Known rows, with every step that occurs:
gitoz -> sele -> mosi -> zufi: [ 15.9  19.4 -31.3  23.6  22.9 -11.4  27.2 -15.6 -27.5 -14.0  -9.6  -7.7
 -38.1  20.3   4.6  22.0   0.5 -10.2 -12.9  -7.5  -5.5  33.1  -8.7   0.6]
mosi -> zufi: [  1.3  11.8 -12.2   7.4  14.0   3.4   5.8  29.6 -19.1  -8.6  -3.1 -18.4
  -8.9  12.2  -7.0  -6.7  -9.0 -11.5  -9.7  12.1   8.0   3.3  -1.1  -9.6]
zamad -> gitoz -> sele -> mosi -> zufi -> bida: [ 37.8  49.3 -11.2  18.9  17.7 -22.4  32.7 -11.3 -31.4  -9.4  -1.0 -20.5
 -49.0  16.7   0.4  -7.2   7.2  -6.8 -13.1 -10.1  -4.8  28.0 -40.9 -38.5]
valig -> zufi -> mosi: [  7.7  -9.8 -25.6  -7.7  -2.4 -12.1 -17.1  25.1   5.5   0.4  -3.1 -20.7
  -7.1   3.0  15.2  11.2 -23.8 -16.3  18.1  -5.0 -12.2 -15.3  27.3  13.4]
batu -> zufi -> mosi -> sila: [ 21.1   8.9 -44.0   9.6  10.9  -0.8 -22.9 -14.4 -29.6  10.3   2.1 -37.7
 -35.7  -3.5  20.1 -10.9 -69.5 -17.5  23.0 -32.7  -6.7   3.4  -4.0  37.3]
batu -> zufi: [  6.2  21.7 -19.9  13.0   4.0   9.9  -4.3  18.5  -7.9  11.1 -11.3  -8.6
 -31.0  -6.2   2.1 -20.1 -20.8   7.7   8.1  -4.2   0.2  13.8  -5.7  25.3]
zufi -> batu -> sila: [ 24.1  -5.2 -20.2   5.3   8.9  -0.6   5.7 -14.7  25.1  17.5  -2.9 -18.1
 -35.2  -8.5  30.1 -39.7 -33.3 -25.7  -1.3 -20.9  -8.6  17.1  -1.4  -2.5]
gitoz -> sele -> mosi: [ 15.0   7.4 -18.6  16.5   8.8 -15.5  21.7 -47.2  -8.5  -4.5  -8.4   9.7
 -29.2   7.9  11.4  28.7   7.2   0.9  -3.4 -19.3 -12.3  31.0  -4.9  10.3]
valig -> zufi -> mosi -> sila: [ 22.9 -13.2 -44.8 -14.3  -1.7  -9.3 -24.0   2.8   0.6 -10.1  12.5 -30.7
 -11.5   6.8  18.4  15.4 -52.3 -25.5  23.7 -13.6  -9.7 -18.2  28.3   1.0]
zamad -> gitoz -> sele -> mosi -> zufi: [ 17.8  46.0 -15.3  23.8   8.9  -9.8  48.7 -33.6 -36.4  -6.9   5.8 -15.7
 -56.3  14.5 -14.2   4.3   8.1 -12.1 -13.6 -11.2  -9.9  48.2 -32.7 -16.2]
bida -> zufi -> mosi -> sele -> gitoz: [  0.8 -28.8 -19.8  20.8  -6.8 -12.5  20.6  25.4 -63.6  10.0 -36.6 -34.0
  -4.0  25.5  33.4   8.7 -13.8   5.0  14.8 -37.3  -2.0  -1.3 -13.0 -12.2]
zamad -> gitoz -> sele: [  2.9  38.1  12.4  13.1 -12.7 -14.1  37.2 -29.5 -19.9   5.6  22.7   6.9
 -40.0   0.9 -18.5 -16.7  26.9   4.1   4.0 -10.5 -24.4  31.1 -38.4 -17.9]
mosi -> zufi -> valig: [-17.4  -9.5  -9.0   4.1  17.0  -1.8 -16.9  19.8 -14.1  -7.9  -8.5 -15.9
  -4.3  16.3  -8.1  -9.4  -7.4 -12.3  -0.7  16.1   4.0  26.0  -0.1 -33.9]
valig -> zufi -> bida: [ 27.1   2.2 -16.8 -16.5   0.5 -12.2 -18.5  55.1  26.8 -10.6  -5.9  -6.5
  -0.3  10.0  15.2  -6.9  -5.4   7.1   7.2  15.7   1.9 -28.1  16.2 -33.0]
valig -> zufi: [  6.7  -1.1 -21.7 -11.5  -7.3  -0.3  -2.5  33.7  19.2  -7.8   2.0  -1.3
  -7.4   6.3   0.2   6.7  -5.0   0.8   7.8  14.3  -4.1  -7.4  24.7 -10.5]
sila -> mosi: [  5.5  -7.8 -11.6  17.1 -12.8   3.0  -1.7 -14.6   4.7   8.3  -6.6 -12.6
  16.4 -11.5 -18.9  -8.9   3.1  16.6  14.1 -23.3  14.8  -9.9   0.9  25.3]
zufi -> valig: [-18.6 -21.7   2.8  -2.7   2.6  -6.3 -23.8 -10.0   5.5   1.5  -8.1   2.6
   3.0   4.5  -0.4  -4.1  -1.7  -1.7   8.3   4.8  -3.5  22.4   2.8 -22.7]
sele -> mosi -> zufi -> batu: [ 22.1   2.7 -42.6  21.5  27.4   6.4  22.6  -0.6  -2.8  -0.7 -27.1 -35.0
 -41.1  11.4  26.0  -5.1 -45.4 -27.7 -14.4  -5.6   8.6  22.5  10.4   0.6]
gitoz -> sele -> mosi -> zufi -> valig: [ -1.7  -2.8 -29.0  19.0  26.2 -17.4   3.0 -26.2 -23.0 -11.8 -18.6  -5.9
 -33.8  24.9   4.0  19.6   0.1 -12.6  -4.9  -4.7  -9.2  55.9  -8.0 -21.4]
gitoz -> sele -> mosi -> zufi -> batu -> sila: [ 41.1  16.5 -51.0  28.9  32.2 -11.4  35.0 -29.6  -1.2   3.7 -14.8 -26.5
 -74.4  13.4  34.8 -18.1 -30.9 -39.0 -14.6 -29.4 -12.6  50.7  -9.3  -1.4]
bida -> zufi -> mosi -> sila -> batu: [ 11.1 -18.4 -54.0   5.4  25.4  11.6 -15.0 -17.8 -43.4   4.9  20.7 -57.9
 -11.4  20.0  17.6 -34.7 -64.4  21.1  15.7 -24.4 -17.0 -16.1  15.3  22.0]
zufi -> batu -> sila -> mosi -> sele -> gitoz: [ 26.1 -22.5 -32.4  41.1 -22.2   1.2  40.7 -16.5  -0.1  21.4 -33.1 -37.9
 -19.0  -4.5  23.7 -32.7 -21.2 -22.1  16.9 -80.3  26.9  23.3 -26.1  -7.7]
bida -> zufi -> mosi -> sele: [ 11.9 -40.3 -22.2  15.3  -5.3 -15.4  -1.8  26.3 -37.7   5.0 -20.8 -44.3
  -0.7  14.6  27.2   5.5 -29.9   8.5  15.0 -23.5  -2.0  -7.1   3.9   9.5]
valig -> zufi -> batu -> sila: [ 31.9  -4.6 -40.7  -8.0  -0.2   0.3   2.9  22.5  46.6   9.2  -2.6 -19.0
 -43.2   0.0  29.2 -35.8 -36.7 -24.3   6.7  -8.5 -13.2   9.3  23.1 -11.9]
gitoz -> sele -> mosi -> sila: [ 28.3   3.2 -38.0   8.0   9.4 -10.2  14.0 -69.2 -13.2 -14.7   9.2  -0.5
 -34.1  11.0  15.5  34.0 -21.8  -9.8   0.9 -29.2 -10.2  27.8  -4.1  -2.7]

Rows:
[ 31.9 -23.2 -54.4  29.7 -30.0   1.8  34.7  15.6  21.4  12.5 -30.4 -38.6
 -25.9   3.6  24.4 -28.0 -24.0 -19.1  24.9 -66.9  22.8  17.4  -3.7 -19.7]  valig -> zufi -> batu -> sila -> mosi -> sele -> gitoz
[ -4.1   1.9 -50.4  13.8  21.2  23.8 -29.6 -23.8 -15.6   4.3  16.2 -36.6
 -34.9   8.2  -3.1 -52.5 -64.4  14.0  23.1 -22.8   1.0  37.0  -1.7   5.3]  mosi -> sila -> batu -> zufi -> valig
[ 31.0  57.7 -54.9  33.7  13.3  17.2  35.1 -77.0 -37.4   5.4  35.4 -36.0
 -87.3   2.6  -9.2 -38.5 -50.2  14.8   9.9 -48.0 -11.0  58.1 -36.7  23.5]  zamad -> gitoz -> sele -> mosi -> sila -> batu -> zufi
[ 20.2   0.2 -46.3   7.9  23.6  22.8   2.3 -63.9  -7.6 -10.2  22.3 -34.8
 -17.3   8.5   9.3   0.4 -55.6   1.5  -1.3 -36.0  13.9  14.0   8.0  14.0]  sele -> mosi -> sila -> batu
[ 27.6  28.4 -72.0  32.6  28.2  15.4  13.8 -60.4 -27.7  -0.9  15.3 -28.8
 -67.5   8.5   9.1 -19.6 -55.8  15.3   9.7 -45.6  -6.5  44.7 -10.6  38.5]  gitoz -> sele -> mosi -> sila -> batu -> zufi
[ 16.2  36.0  -2.2  18.9  -4.3 -13.1  42.2 -62.2 -16.9   2.1   9.8   3.6
 -48.4   2.6  -6.4  11.6  14.9   0.4  -3.8 -23.1 -16.1  47.0 -30.7  -7.0]  zamad -> gitoz -> sele -> mosi
[ 40.6   6.6 -46.4  15.7  31.1   2.9  17.3 -16.3   9.1   5.1 -19.4 -40.4
 -52.5   3.1  36.6 -18.5 -52.0 -41.5 -19.0 -23.7   7.4  37.0   3.9   0.2]  sele -> mosi -> zufi -> batu -> sila
[  0.9 -18.0 -12.0  35.1 -30.1   2.1  31.0  -4.5 -25.1   4.4 -29.0 -18.9
  16.6   3.6  -6.5   6.8  11.0   4.4  17.8 -57.0  34.7   7.1 -25.3  -7.2]  sila -> mosi -> sele -> gitoz
[ 12.7  -2.0 -39.0  36.6   5.7  10.1  16.5  16.6  -0.3  11.0 -21.5 -44.0
 -14.7   0.8  -4.4 -44.5 -28.2  -6.4   5.4 -13.1  14.7  -2.0   4.1  14.5]  sila -> mosi -> zufi -> batu
[ 47.4  24.1 -63.3  15.8  35.0  18.2 -15.6 -26.5 -13.0  -1.8   5.7 -47.6
 -40.9   4.6  25.2 -32.9 -78.8  14.8   6.4 -36.4  18.9   9.6  -4.8  17.6]  sele -> mosi -> sila -> batu -> zufi -> bida
[  1.5  15.3 -39.3  28.6  26.8  14.2 -13.1   0.3 -30.2  23.6   1.4 -48.1
 -34.1  -7.0   9.2 -49.2 -56.0   8.3  20.9 -34.6  -5.2   9.0  -5.1  65.2]  sila -> batu -> zufi -> mosi
[ 14.7  -7.7 -34.9   0.7  -3.0   3.6   7.3  37.6  36.1   2.4 -11.0 -14.3
 -31.2   7.1  19.8 -20.9 -29.6  -9.7   9.3   9.5 -11.0  -3.6  27.0 -12.6]  valig -> zufi -> batu
[ 10.2  -7.4 -38.0   8.4  21.8   9.6 -14.7 -37.4 -24.4   2.0  29.3 -51.2
  -9.3   2.8  11.3 -22.2 -62.9 -10.0  16.5 -39.0  -3.3  -8.9   3.9  26.9]  zufi -> mosi -> sila -> batu
[  4.7 -22.8 -25.4  11.6 -17.7 -15.5  14.9  36.8 -23.5  -2.5 -27.7 -27.9
  -7.7  15.2  26.3  28.2 -16.0 -26.2  24.3 -38.4   7.8   0.9  -2.2 -19.2]  valig -> zufi -> mosi -> sele -> gitoz
[  7.4   1.4 -32.5   4.6  15.7  21.9  -2.6 -29.6  -9.4  -8.2  33.6 -30.7
  -6.9   7.6  -4.2 -27.8 -45.0   6.2   6.6 -22.7   5.6  -0.3   1.9   3.1]  mosi -> sila -> batu
[ 32.3 -21.6 -48.7  20.0  -2.3   5.5   7.7  -6.4  10.4  28.5 -18.8 -37.8
 -22.7  -1.4  18.3 -61.6 -29.9  25.0   9.9 -29.8  -7.0  -0.2  13.8  18.5]  bida -> zufi -> batu -> sila -> mosi
[  9.3  -5.5 -42.2  43.4  11.0   9.8  -3.8  14.8 -34.0  14.5  -5.8 -64.0
 -30.2  -4.9  14.3 -36.1 -64.4   3.9  25.6 -54.8  16.3  18.5 -15.7  54.1]  sila -> batu -> zufi -> mosi -> sele
[ 36.0  23.7 -26.2  17.7  32.7 -24.1  12.5   5.3 -23.3 -15.3 -18.2 -13.0
 -29.9  21.7  20.1   9.8  -1.2  -6.7 -14.9  -5.0   0.8  13.1 -19.1 -21.0]  gitoz -> sele -> mosi -> zufi -> bida
[  5.8   5.5 -23.4  25.2   1.7   7.8   4.7  15.6 -15.4  -0.7  -9.8 -31.7
   9.5   1.4 -25.4 -15.3  -3.4   5.0   3.4 -10.7  23.1  -7.7   0.1  14.5]  sila -> mosi -> zufi
[ 25.9  19.9 -68.0  19.7  27.4  31.0  -0.3 -47.3 -17.6   0.0  11.9 -42.3
 -46.8   3.0  11.3 -19.9 -77.8   9.0   5.7 -38.9  13.3  27.7   4.6  40.0]  sele -> mosi -> sila -> batu -> zufi
[ 37.4 -29.6 -33.5  37.6 -21.9  -1.7  16.3 -14.4  25.5  16.6 -17.8 -48.6
 -16.3 -14.5  17.2 -37.7 -36.2 -15.0  18.3 -65.7  26.4  17.3  -9.8  14.0]  zufi -> batu -> sila -> mosi -> sele
[ 16.0  -8.4 -58.1  -3.2  14.1   7.9 -19.7  -2.6  -3.7  -7.4  30.5 -50.6
 -15.8  10.5   9.7 -15.6 -69.3  -9.6  25.4 -27.1  -6.4 -15.6  26.8  15.8]  valig -> zufi -> mosi -> sila -> batu
[ 12.8 -27.3 -13.8  32.6 -29.7   0.3   9.7  -1.5  -0.8  -0.4 -13.8 -29.7
  20.1  -8.2 -12.4   2.8  -5.3   9.5  18.5 -42.5  35.9  -0.9  -8.1  15.2]  sila -> mosi -> sele
[ 26.4   7.2 -32.6  12.0  23.6   3.3  12.4  14.8   5.6   8.0  -7.2 -36.4
 -44.6   5.4  22.4 -48.1 -41.6 -36.5 -11.1 -10.3  -1.5  19.7  -2.6 -12.6]  mosi -> zufi -> batu -> sila
[ 14.3   9.9 -26.2  11.4  21.6   3.6  11.0  -4.2 -16.6 -12.0 -14.2 -22.2
 -17.9  11.9   6.1  21.4 -21.0 -16.0 -15.7  -1.0  16.8  18.7   5.8   1.2]  sele -> mosi -> zufi
[ 40.1 -41.2 -48.7  35.2 -17.5   2.3  18.4   5.8   6.0  20.3 -27.1 -54.8
 -18.7   1.4  24.4 -48.2 -39.1  15.9  15.5 -49.8  12.6   7.6   2.1   9.3]  bida -> zufi -> batu -> sila -> mosi -> sele
[ 24.1   9.0 -30.6  19.1   4.5   3.7   0.6  -2.6  -2.7   4.3   0.3 -36.4
  -2.6  -6.3 -15.8 -28.6 -11.2  -8.2  -0.4 -29.1  22.1   6.2  -5.1  15.3]  batu -> sila -> mosi -> zufi
[  9.0  -3.1 -64.0  17.1  30.8  24.2 -22.8 -55.7 -13.4   1.4   4.4 -39.3
 -45.1   4.8  10.2 -22.5 -76.2   8.9  16.2 -35.1   8.3  51.9   5.1  17.0]  sele -> mosi -> sila -> batu -> zufi -> valig
[ 34.2  26.8 -51.0  10.7  29.3  18.4 -19.4   6.4 -15.4   1.4  16.5 -44.7
 -30.7   5.5  12.8 -61.6 -66.2  18.9  13.8 -24.4   9.3  -6.5 -13.5   7.3]  mosi -> sila -> batu -> zufi -> bida
[ 23.9  35.6 -34.6  20.6  10.6   8.9  39.1 -91.8 -27.6  -6.4  44.9 -28.1
 -55.7   9.9 -10.2 -16.3 -28.1   6.5   3.2 -44.6 -12.2  44.6 -28.4  -4.2]  zamad -> gitoz -> sele -> mosi -> sila -> batu
